Known rows, with every way that one mark hangs from another:
{befi {rafako rases}}: [ -8  -6   0 -11  19   5  34   3   5 -16  18 -14 -28   5   5  16  30 -29
 -20  32  25  -6 -46 -10   0 -26  -9]
{befi rafako}: [ -4   4   4  -8  17   1  23   6  21 -14  25  -1 -16  -6  -9  17  23 -24
 -23  10   0  -5 -29  -4  -2  -6   2]
{zodu {tugim sibeb}}: [-19  14   5  17  28 -28 -27  -9  19 -38  -2  15 -21 -14 -14  11  31 -13
 -18 -13 -23  -1 -10 -19  36 -20   5]
{rafako befi}: [-11  29  47  -8  29   5  22 -13   8   2  -1  -5 -39   8  -9  17  27  -8
  -6  16  -1  -7   0   1  10 -16   1]
{vozezim {fomes {rafako rases {tugim zodu}}}}: [-52  22  28  -3  36   5  72  34  -3 -28 -40   2 -11  10   9  21  16   8
 -11  -8   9   6 -25 -43  32 -70  28]
{zodu {tugim rafako sibeb zoguz}}: [-15  16  -6  14  46 -31 -60   8  41 -44 -25  18   8 -28   7 -10  24 -24
   9 -19 -19 -10   5 -38  34 -39 -17]
{zoguz tugim}: [-13  25  -1   1  28  10   9   3  13 -19  -7  -9 -33   3 -24  16   7 -29
 -20 -25   3 -24   0 -12  12 -32  -5]
{fomes {rafako tugim}}: [-26  17   7   3  26  -8  34  20  24 -22 -29   8 -12  16  -5  21   9   0
 -27 -16   4   0 -22 -20  44 -21  21]
{vozezim fomes}: [-29  23  30   3   9  15  36  -3   8 -19 -10 -18 -23 -20  -3  16  12  -8
   2 -11 -12  10  13 -19  25 -34  23]
{vozezim {fomes {rafako {tugim zoguz}}}}: [-40  25  18  11  30   9  41  37  28 -49 -60   0   5   4 -22   6  20  13
   8 -22  -9  15   2 -47  43 -55  19]
{tugim zodu}: [-10  27  22 -23  32   1  20  18  10   0   7   2 -12  -3   8  16  -5  -3
 -25 -31   8 -25 -11 -27 -11 -35  13]
{fomes {rafako befi}}: [-21  41  47  24  22 -11  27  10   9   2  -2   4 -35  22   5  20  39 -12
  -6  10  -3   7   3   4  28 -17   6]
{zodu {tugim zoguz}}: [ -9  13   9   2  37 -17 -29  12  29 -38 -18  10 -22  -5 -14   9  25  -5
 -17 -20   1 -28  -7 -34  11 -51 -21]
{sibeb tugim}: [ -2  -3   7   0  27  -5   8   0  22 -15 -12 -14  -4  28  -3 -13   6 -26
 -16   5   2  -4   2  -4  20  -6  -1]
{zoguz {tugim {rafako rases} sibeb zodu}}: [-25  27 -13  -8  56  -5  -8  16   2 -24 -17   3  -2 -11  18  -5   8 -45
  -1 -16   8 -21 -14 -36  17 -51  -8]
{befi {rafako nopet tugim}}: [ -2 -10   0 -39  13  14  41   1   3 -43   2  15  -7  -4 -54   9  29 -10
 -40   1   8 -11 -45  -1  -1 -11  18]
{nopet {rafako rases}}: [-30   3  33   5  14   2  13  13  12  -5 -18 -12 -40  20  39  23  23 -24
 -25  11  22 -26  -4 -15  -2 -37  22]
{vozezim {fomes {rafako befi rases tugim}}}: [-49  27  56  13  35   7  75   6  -8 -26 -50  -4 -39  17  -8  24  49   1
   7  40   0  24 -12 -15  50 -53  18]
{rafako befi rases tugim}: [-19  11  43 -28  52  10  49 -22  -8 -17 -38  -3 -45  23 -12  19  27  -2
 -15  48  19 -10 -35 -10  24 -35   0]
{nopet rafako}: [-22  13  38   7  14   1   4  19  30   0  -8  -3 -26   5  27  25  14 -21
 -24 -12  -1 -21  11 -11  -2 -18  29]
{sibeb {tugim zodu}}: [ -3   9  18 -15  44  -4  12  20  19  -8  -1   0   9  27   2 -11  -1 -16
 -21 -12   2 -20  -6 -16  -2 -23   1]
{zoguz {tugim {rafako befi rases}}}: [-20  32  23  -2  50   5   9 -10  -4  -2 -21 -10 -44   6  12  11  25 -52
   9  33  12 -27  -1  -1  18 -51 -30]
{rafako befi nopet rases tugim}: [-14   7  38 -39  34  18  53 -21 -29 -27 -39   3 -47  20 -37   7  47   1
 -29  35  25 -13 -34  -2  10 -41   9]
{nopet vitif}: [-40  21  26 -10  36   3  15  12   3  -9  -6  10 -24  -4 -11  45  14 -23
 -23  -5   6  -7   5 -20  20 -24   5]
{fomes rafako vozezim}: [-40  28  28  26  32 -16  30  24  18 -16  -9 -19 -12  11  -2  31  38   1
 -38 -19   0  12  12 -16  36   5  29]
{vitif {nopet {rafako befi rases tugim}}}: [-50  -1  78 -35  60  -4  48  -5 -17 -10 -45 -13 -43   9  -2  26  38 -12
  -7  56  33 -16  -9 -12  27 -36  25]
{zoguz {tugim zodu}}: [-13  32   8 -13  41  10  14  21   8 -13   1   2 -20   2 -20  14  -3 -19
 -29 -42   4 -42  -7 -22 -12 -47  -6]
{vitif nopet}: [-32  10  23 -25  25  -9  27  -5 -12  -5   0 -26 -19 -25  -5  11  10 -18
  -8  -6  30   1   2 -22  28 -19  15]
{vitif {nopet {rafako tugim}}}: [-46  -6  51 -29  39 -10  30  12   5 -18 -38  -8 -13 -12  -4  21   7 -12
 -18   0  19 -16   3 -27  28 -17  42]

Rows:
[-27   6  17 -18  18  10  25  16 -14 -28  25  21 -16 -12 -52  34  46 -34
 -38   7   6  -7 -13   0  -1 -17   7]  {befi {rafako {nopet vitif}}}
[-27  16  64  -3  52   0  10  -2  22 -27 -47  20 -19  11 -16  16  37  -3
  -8  21 -26  -1  -3  -1  27   3  42]  {nopet {rafako befi {tugim sibeb}}}
[-17   2  15 -51  32  19  49   9 -24 -29 -27   9 -19  10 -19   6  17   7
 -45 -13  36 -30 -46 -33  -9 -59  17]  {rafako nopet rases {tugim zodu}}
[-41  18  21   6  -5  11  58  17  -3 -46 -35   9 -12  -5 -35  10  34   4
 -18 -24  -8  18   1 -20  41 -41  44]  {vozezim {fomes {rafako nopet tugim}}}
[-13  41  27  -4  44  -1  -1  -8  16  -1 -14  -1 -31  -5  -3  11  18 -51
  10   8 -14 -23  17   7  17 -29 -20]  {zoguz {tugim {rafako befi}}}
[-28   1  -2  -5   7   3  51  14 -15 -30 -34   7 -26  27 -15  13  35  -3
 -37  -4  37  -4 -35 -22  32 -45  20]  {fomes {rafako nopet rases tugim}}
[-38  34  56  -8  38 -27 -25  -4  -8 -18   1  40 -34 -24 -23  38  54 -44
 -15  21 -20 -23  20   7  21 -45 -20]  {zodu {tugim {rafako befi {nopet vitif}}}}
[-48  -5   9 -24  46  13  29  -2 -34 -51 -47  23 -17   5 -48  22  44 -12
 -35  16  21   5 -26 -33  43 -33  27]  {rafako {nopet vitif} rases {tugim sibeb}}
[-55   7  53 -12  51   2  15  28  20 -21 -43  26 -19   7  -9  53  11 -16
 -35   3  -7 -25   6 -20  22 -23  33]  {nopet {rafako tugim} vitif}
[-38  22  53 -18  37  13  37  -7 -42 -11 -13   8 -55  17 -34  34  62 -23
 -27  39  30 -10  -4  -1  11 -47   0]  {rafako befi {nopet vitif} rases}
[-12  27  30  -7  21  -3  -7 -19  -7 -16  -9  10 -12 -18  -8 -11  48 -29
   9   7 -13  12  13   6  24  -7  17]  {tugim {rafako befi nopet} sibeb}
[-44   9  86 -28  56  -7  38   0  -1 -10 -39  -1 -30  -6 -16  27  28 -12
  -9  29   9 -15  11  -5  27 -16  36]  {vitif {nopet {rafako befi tugim}}}
[-21  38  -8  -2  52  -3 -20  19  18 -22 -11  12  13 -23   3  -6   0 -40
  -1 -40 -14 -20   4 -26  13 -31   1]  {zoguz {tugim rafako sibeb zodu}}
[-13 -19   0 -27  39   9  50   1   8 -37  -8  -3 -21  10 -15  21  23 -16
 -27  36  22  -9 -66 -15  10 -26  -1]  {befi {rafako rases tugim}}
[-58   6  47   3  37   4  13  27   2  -2 -20   7 -39  14  25  52  30 -36
 -34  22  23 -24   4 -19  11 -39  18]  {nopet {rafako rases} vitif}
[-26   3  23  -5  56   7  -8  28  41 -50 -68  16   7   7 -13  -2  22  10
 -14 -14  -5 -11  -5 -43  21 -19  36]  {nopet {rafako {tugim sibeb zoguz}}}
[ -9  15  43 -34  29  16  41 -19 -12 -26 -29  10 -31  11 -49   9  38   6
 -25  13   3 -12 -16   4  13 -21  19]  {rafako befi nopet tugim}
[-37 -14  12 -40  37  16  51  11 -28 -47 -14  20 -21   6 -53  35  47 -26
 -45  36  27 -11 -49 -15  10 -37   4]  {befi {rafako {nopet vitif} rases tugim}}
[-55 -15  43 -31  44  -5  43  10 -11 -18 -43 -14 -28   0  13  23  15 -17
 -21  25  42 -21 -15 -31  28 -41  33]  {vitif {nopet {rafako rases tugim}}}
[-66  -3  36  -6  62   4  14  19   5 -37 -58  25 -16  12  -3  42  33 -18
 -26  26   6  -4 -16 -33  41 -24  37]  {nopet {rafako rases {tugim sibeb}} vitif}
[ -1   7  26  -6  64  -6  -5   3  20 -18 -44 -14  -4  35  19 -33  32 -37
  24  56  20 -10   4 -16  19 -44 -40]  {sibeb {tugim {rafako befi rases} zoguz}}
[-32   9  40 -16  56  -3   8  30  28 -31 -40  26  10   2   1  14   7   4
 -26 -26 -16 -20 -15 -29   7 -14  51]  {nopet {rafako {tugim sibeb zodu}}}
[-47 -14  38 -34  60   3  29  25  -2 -37 -67 -18 -15   4   1   7  21  -6
 -12  18  52 -25 -10 -51  22 -60  19]  {vitif {nopet {rafako rases {tugim zoguz}}}}
[ -8 -10   1 -46  71  12  42  35  13 -44 -25   8   7  12 -24   2  19   4
 -28  12  32 -29 -69 -48 -22 -61 -14]  {befi {rafako rases {tugim zodu zoguz}}}
